What can hang from each mark:
puzot: fipof lumera
zigi: lumera
fipof: fode vinak zigi
fode: fipof lumera
vinak: fipof lumera
lumera: puzot vinak zigi

Every row comes from one small tree of marks. Brackets hold a mark, then the marks that hang from it, in alphabetical order. Every link used is in the known rows. Which tree was each row made from?
Known rows:
[lumera puzot [vinak [fipof fode]] zigi]: [  9.3  25.5  -4.2  33.2   0.7  17.5  13.2  16.9   8.2  -7.0   4.9  13.3
  13.5 -10.7  -2.6 -25.1 -14.9   5.8   6.8 -31.0]
[lumera [puzot [fipof vinak]]]: [ -5.2  -4.6  -3.1  -7.1  -3.8  19.4  10.6  -3.5 -12.0  -0.6   9.4   2.2
  15.1 -15.8  -7.8   1.0 -11.5 -13.8  -7.0  -1.8]
[fode [lumera puzot vinak zigi]]: [  1.1  14.2 -20.1  29.3  -3.0  45.9  17.6  11.5   8.7 -14.1   8.3   2.8
  43.9 -19.7  -5.4  -5.6 -10.1 -14.3  17.6   4.9]
[fode [lumera [puzot fipof]]]: [ -7.4 -10.0 -17.9  -1.6  -3.5  39.7  20.3  -5.7 -10.9  -1.5   3.9  -9.8
  32.1 -17.0 -10.3  -3.5 -13.4 -13.2   3.9   1.9]
[zigi [lumera [vinak fipof]]]: [ -0.9 -11.3 -14.1  21.0  12.3  32.5  -8.3   3.8   4.3  -8.7   2.4   6.0
  13.9 -19.4  -2.6  10.8  -8.4   0.3  13.4   2.4]
[zigi lumera]: [-13.3  -8.9  -4.7  -4.0   5.4  26.6  -4.8  -3.3  -6.1  -4.6   2.6  -0.2
  14.7 -17.2  -7.7  18.3  -2.9  -1.2  14.4   6.0]
[fode [fipof vinak] lumera]: [ 13.0   4.6 -33.6  10.2 -13.9  34.2  21.7  -1.1  10.0 -15.8   6.5   0.6
  32.5 -16.7 -17.2  28.6   0.6  -6.5   2.1  12.9]
[fode fipof [lumera vinak]]: [ 10.1  -6.5 -22.9  25.4  -9.6  52.5  20.3   4.8  12.4 -19.0  -0.7   0.4
  38.6 -19.8  -7.1  13.3  -0.4  -7.8  20.2  15.0]
[puzot [lumera [vinak fipof]]]: [  7.4  -4.8  -8.9  36.3  13.5   1.2  -3.8   5.3  15.6  -0.8  16.0   6.8
  -7.3  -4.5   2.9 -13.1   1.2  -1.7  -9.9  -5.8]
[lumera puzot [vinak fipof] zigi]: [  8.6   8.1  -8.8  34.2   4.9  33.3   5.5  13.5  13.2 -10.0   5.4  10.8
   7.4 -10.2   6.2 -18.8 -18.4  -3.5   2.5 -22.1]
[fipof fode vinak zigi]: [ 20.4  61.5 -11.6  12.8  -9.1 -43.6  17.0   5.3  -9.1   2.4  12.4  11.5
  18.7   3.6 -26.7  11.9   1.4   3.7   7.4  -2.2]
[fode lumera]: [  2.3   2.5 -21.9   5.1  -2.5  14.6  10.8  -1.2   2.7  -3.3   2.3  -6.8
  23.9  -5.5  -8.9   6.0  -0.9  -4.4   3.7  11.0]
[puzot [fipof fode]]: [ -9.2   6.1   5.2   0.6   1.4   8.2  21.1  -3.7  -9.3  13.5  -0.3   2.7
  16.2  -4.1 -12.3 -16.2   2.5   9.8   9.4  -2.5]
[puzot [fipof fode] [lumera vinak zigi]]: [-13.4  19.0   2.0  44.5  13.3  28.5  29.9   5.2  13.2  12.7  21.0  15.9
  31.4  -9.8 -12.0 -30.5  11.9   4.7  18.8   5.0]
[puzot fipof lumera]: [-15.0 -13.6  -0.2  12.3  12.7  19.3  13.5  -9.6   1.5  13.6  17.0   0.7
   4.6  -5.8  -4.6 -13.5   6.1  -3.6  -3.0   4.6]
[vinak [fipof fode] lumera]: [  8.6  23.6 -12.5  -0.1   7.7   2.3   4.2   4.9  12.8   4.4  -1.2   4.5
 -14.5   0.3  -7.1  -1.5 -19.7   7.1  -6.4 -37.0]
[vinak [fipof fode] [lumera puzot zigi]]: [  4.2  34.4 -11.0   5.5   5.2  24.3  12.8   9.7  14.6  -0.5   4.4   8.0
  -7.3  -5.9  -6.3 -10.4 -30.6   2.8  -3.4 -53.1]
[lumera puzot vinak zigi]: [ -1.5  11.6   2.0  26.8  -0.9  34.9   7.4  13.9   7.2 -11.9   6.0  10.4
  22.9 -14.5   4.1 -13.0 -10.9 -11.4  15.8  -7.1]
[fipof vinak [zigi lumera]]: [  8.0  34.1 -21.7  10.2   1.2  -2.5   4.0  -2.3  -8.3  -4.5  15.2   8.6
  25.1  -9.6 -22.7  35.7  -4.8  -8.9  15.8  13.3]
[fode [lumera [puzot fipof] vinak zigi]]: [ -6.2   4.1 -19.6  30.5   1.9  65.3  29.2   5.5   6.0  -5.8   9.4   2.6
  52.7 -22.0  -7.4 -13.5 -10.8 -15.0  21.6  11.0]
[fipof fode vinak]: [  7.9  32.0  -4.7   1.5  -8.3 -28.0   8.2   6.4  -2.8   0.8   8.3   9.5
  13.8  -3.4 -18.8   6.3   7.2   7.1  -4.1  -0.3]
[zigi [lumera puzot [vinak [fipof fode]]]]: [ -2.6  -0.9  -5.1  11.7   1.9  25.5  -3.4   9.1  -8.6 -13.0   2.3   4.8
  17.2 -28.3  -9.8   3.2 -17.2   0.2  13.2 -19.9]
[vinak [fipof fode]]: [ 11.8  12.2  -7.1   7.5   1.6 -17.8   6.1   3.2   1.9   5.4  -1.6   2.8
 -11.1   4.0  -8.1 -12.8  -5.1  18.6  -9.3 -27.0]
[fode [fipof zigi] [lumera vinak]]: [ 21.1  20.9 -28.8  36.9 -10.2  37.7  27.6   3.2   8.2 -16.9   2.7   2.3
  43.1 -12.2 -14.1  18.3  -6.3 -11.2  30.1  13.4]

Write each row's tree:
[ 21.6  28.2 -18.1  15.5 -12.3   5.5  19.0  -1.4   2.4 -10.5   8.1   9.3
  13.0  -1.9 -15.8  28.0  -4.4  -5.5   9.3   0.4] -> [fode [fipof vinak zigi]]
[ -1.4  18.5  -7.5   0.5  -2.1  13.2   2.6  -2.7 -19.4  -8.3   7.1  -1.1
  16.7 -13.2 -14.1  20.0 -18.8 -11.2  20.7  -9.8] -> [fipof [zigi [lumera puzot]]]
[  1.1  41.7  -6.4   6.3  -1.2  -9.2  12.4   0.4 -16.0   1.8   5.6   4.6
  23.9  -6.4 -26.1  14.3  -4.5   7.3  29.4  -6.7] -> [fipof fode [zigi lumera]]
[ 23.3  39.9 -14.2  17.5   0.9 -33.4  13.6   2.2  -3.7   7.7   2.0   4.7
  -6.1  12.0 -15.3  -7.3 -10.3  16.9   0.5 -29.5] -> [vinak [fipof fode zigi]]
[ -6.8  38.7 -11.1   8.0   7.0  29.9  28.3   1.8  11.2  11.5  12.7  15.1
  27.7  -9.0 -19.6   0.4  -5.7  -1.9  10.4  -3.5] -> [puzot [fipof fode [vinak [lumera zigi]]]]
[-13.6  -2.8   0.3 -15.2   5.0  46.0   7.9  -3.3  -1.3   0.3   2.3  -1.6
   5.6 -14.4  -0.8   1.4 -27.7 -21.4   3.1 -19.4] -> [vinak [lumera [puzot fipof]]]
[  8.6  48.0 -28.6  19.2  -6.9   0.4  28.0   8.3   7.9  -0.6  14.5   9.0
  41.8  -8.5 -27.5   5.2   7.4   6.9   6.9   7.9] -> [fipof [fode [lumera zigi]] vinak]
[ -7.5  27.9  -2.6   9.3  -4.1  25.5  29.0   3.4  -4.6   4.3  13.5  11.8
  29.4 -14.4 -17.3 -12.8  -6.5  -0.3   6.0 -13.0] -> [lumera [puzot [fipof fode vinak]] zigi]
[-15.4  12.6  -3.5  -0.6   8.6  62.4  17.6   0.0   9.9   2.5   6.9   4.9
  12.8 -12.9  -0.7  -5.2 -26.6 -18.0  11.1 -21.4] -> [vinak [lumera [puzot fipof] zigi]]
[  4.8 -10.8 -19.1  -0.3 -17.4  50.0  19.9  -1.5  -1.8 -20.4  -0.7  -8.4
  24.7 -20.9  -9.3  14.4 -13.9  -9.9   6.0  -9.7] -> [fode fipof [lumera puzot]]
[  2.1  35.6 -18.8   8.4   6.5  22.6   7.3   6.5  21.7  -1.9  14.0  13.9
  12.4  -5.2  -7.2  17.4  -9.6 -12.3   0.0  -1.9] -> [fipof [vinak [lumera zigi]]]
[ 10.6  22.7 -25.0  16.7  -2.1  12.6  21.9   6.4   3.9  -1.4   5.0   0.4
  14.0  -6.1 -14.5 -14.6 -14.4  12.4  -3.8 -31.5] -> [vinak [fipof [fode [lumera puzot zigi]]]]
[ 20.2  62.2 -27.9   9.5 -16.8 -25.2  25.4   5.8 -15.4  -6.0  15.8   2.6
  38.2  -8.1 -34.0  14.8  -9.8  -7.0   7.1  -5.7] -> [fipof [fode [lumera puzot]] vinak zigi]
[-19.2  -6.2   5.8   6.2   1.6  46.3   9.1   3.4 -17.0  -6.4   4.1   4.3
  39.9 -34.5 -13.7   0.0 -10.9  -7.6  28.7  -0.2] -> [zigi [lumera [puzot [fipof fode]] vinak]]
[  5.7  35.8  -4.5   2.2  -8.8  -7.1  24.3  -0.8 -21.4   3.9  12.0   5.9
  23.4  -9.5 -23.0  -1.2 -12.9  -6.4   6.2 -11.7] -> [lumera [puzot [fipof fode vinak zigi]]]
[-15.4  26.9   0.4  -1.2   4.9  48.9  24.8   3.1   5.4   4.8   6.1   7.3
  17.8 -13.2  -9.1 -10.9 -23.5  -9.1  14.6 -29.1] -> [vinak [lumera [puzot [fipof fode]] zigi]]
[  6.7  44.3 -23.8  10.8 -12.6   6.5  25.5   9.9   0.0  -6.4  15.7   6.8
  42.0 -16.2 -26.5   3.2  -2.5  -0.4   2.9  -5.3] -> [fipof [fode [lumera puzot zigi]] vinak]
[-12.6  12.7   3.8 -16.3   1.0  32.8  14.7   0.3  -5.3   3.3   1.9   0.0
   9.7 -15.2  -8.7  -4.0 -24.5 -12.4   6.5 -27.0] -> [vinak [lumera [puzot [fipof fode]]]]
[-17.0  -0.9  -4.2  27.3  16.8  36.2  23.7  -6.4  13.2  15.3  21.5   7.4
  13.0  -3.9  -5.2 -20.5   7.2  -0.2   3.5   2.9] -> [puzot fipof [lumera zigi]]
[-17.9 -11.9  -7.6  -9.2   1.9  43.0   5.0  -6.3 -16.8  -5.0  11.0   1.1
  28.5 -30.8 -14.4  19.6 -12.8 -13.8   9.0   4.0] -> [zigi [lumera [puzot [fipof vinak]]]]
[ 21.7  18.6 -31.9  30.0  -2.3  14.8  11.5   7.1  -1.7 -12.5   6.1  -1.9
  25.4 -10.5  -8.4  -0.8 -22.4 -12.6   6.6  -8.9] -> [fode [lumera puzot [vinak [fipof zigi]]]]
[ 21.8  31.9  -5.7  26.7  -4.3 -14.1   8.6  12.4  -8.1  -6.9   3.3   7.5
   7.1  -4.9  -8.6 -12.5 -20.4  -0.6   8.1 -30.5] -> [lumera puzot [vinak [fipof fode zigi]]]
[ -5.4  20.8 -14.5  31.7   3.8  41.4  36.9   4.1   6.0   7.4   6.3   7.6
  53.5 -12.9 -17.8 -19.1   4.3   4.1  26.9  13.3] -> [puzot [fipof [fode [lumera vinak zigi]]]]
[  6.5  53.1 -14.5   6.1   3.3   0.1  28.2  -1.7  -2.8  11.8  13.0  11.6
  24.9  -2.9 -26.4  10.6 -11.9  -7.7  14.3  -3.4] -> [puzot [fipof fode [vinak lumera] zigi]]
[-11.0   1.0   3.0  28.6   4.5  54.5  19.9   6.9   3.9  -3.0   7.2  10.5
  33.0 -18.0   1.7 -21.5 -11.4 -12.3  20.2  -0.2] -> [lumera [puzot fipof] vinak zigi]
[  5.8  19.7 -21.1  15.4  16.9  32.4   6.8   3.9  28.3   2.8   4.2   8.6
 -11.5   2.2   2.5  -1.9 -22.7   0.0  -3.5 -30.1] -> [vinak fipof [lumera zigi]]
[ -0.3  31.5 -13.8   0.9   0.6  27.9   6.1   7.7  13.6  -8.2  14.6  11.2
  11.7 -13.7  -7.0  15.1 -19.6 -19.8  -3.5 -14.7] -> [fipof [vinak [lumera puzot zigi]]]
[  1.2  32.6 -12.5  25.2  -8.1  23.2  24.2  14.9   2.4  -8.9   7.0   5.2
  45.9 -18.2 -16.2 -13.0  -5.0  -1.0  20.8  -6.2] -> [fipof [fode [lumera puzot vinak zigi]]]
[ 10.8  -7.4  -4.7  18.0   1.0  13.6  -5.8   9.8   0.3 -12.3   0.3   3.7
  -1.7 -12.2   6.7 -11.4 -19.6  -7.8  -5.6 -20.5] -> [lumera puzot [vinak fipof]]
[-20.2 -21.2   1.4   6.4   5.5  59.9   3.0   0.0 -13.0  -9.0   4.6   2.3
  35.4 -34.4  -5.5   6.1 -13.7 -15.9  25.2   7.3] -> [zigi [lumera [puzot fipof] vinak]]
[ -2.3  17.7  -3.9   2.7  -1.3  -1.4  21.6  -2.1  -7.4  10.8   8.5   8.6
  23.8  -8.6 -19.9  -2.9   5.5   4.6   1.7   6.2] -> [puzot [fipof fode vinak]]
[  2.3  25.7   5.5  20.6  -4.8   9.5  22.3   6.4 -17.2  -0.3   4.9   7.2
  32.7 -12.9 -13.5 -15.9 -13.9  -9.5  25.3  -8.1] -> [lumera [puzot [fipof fode zigi]] vinak]
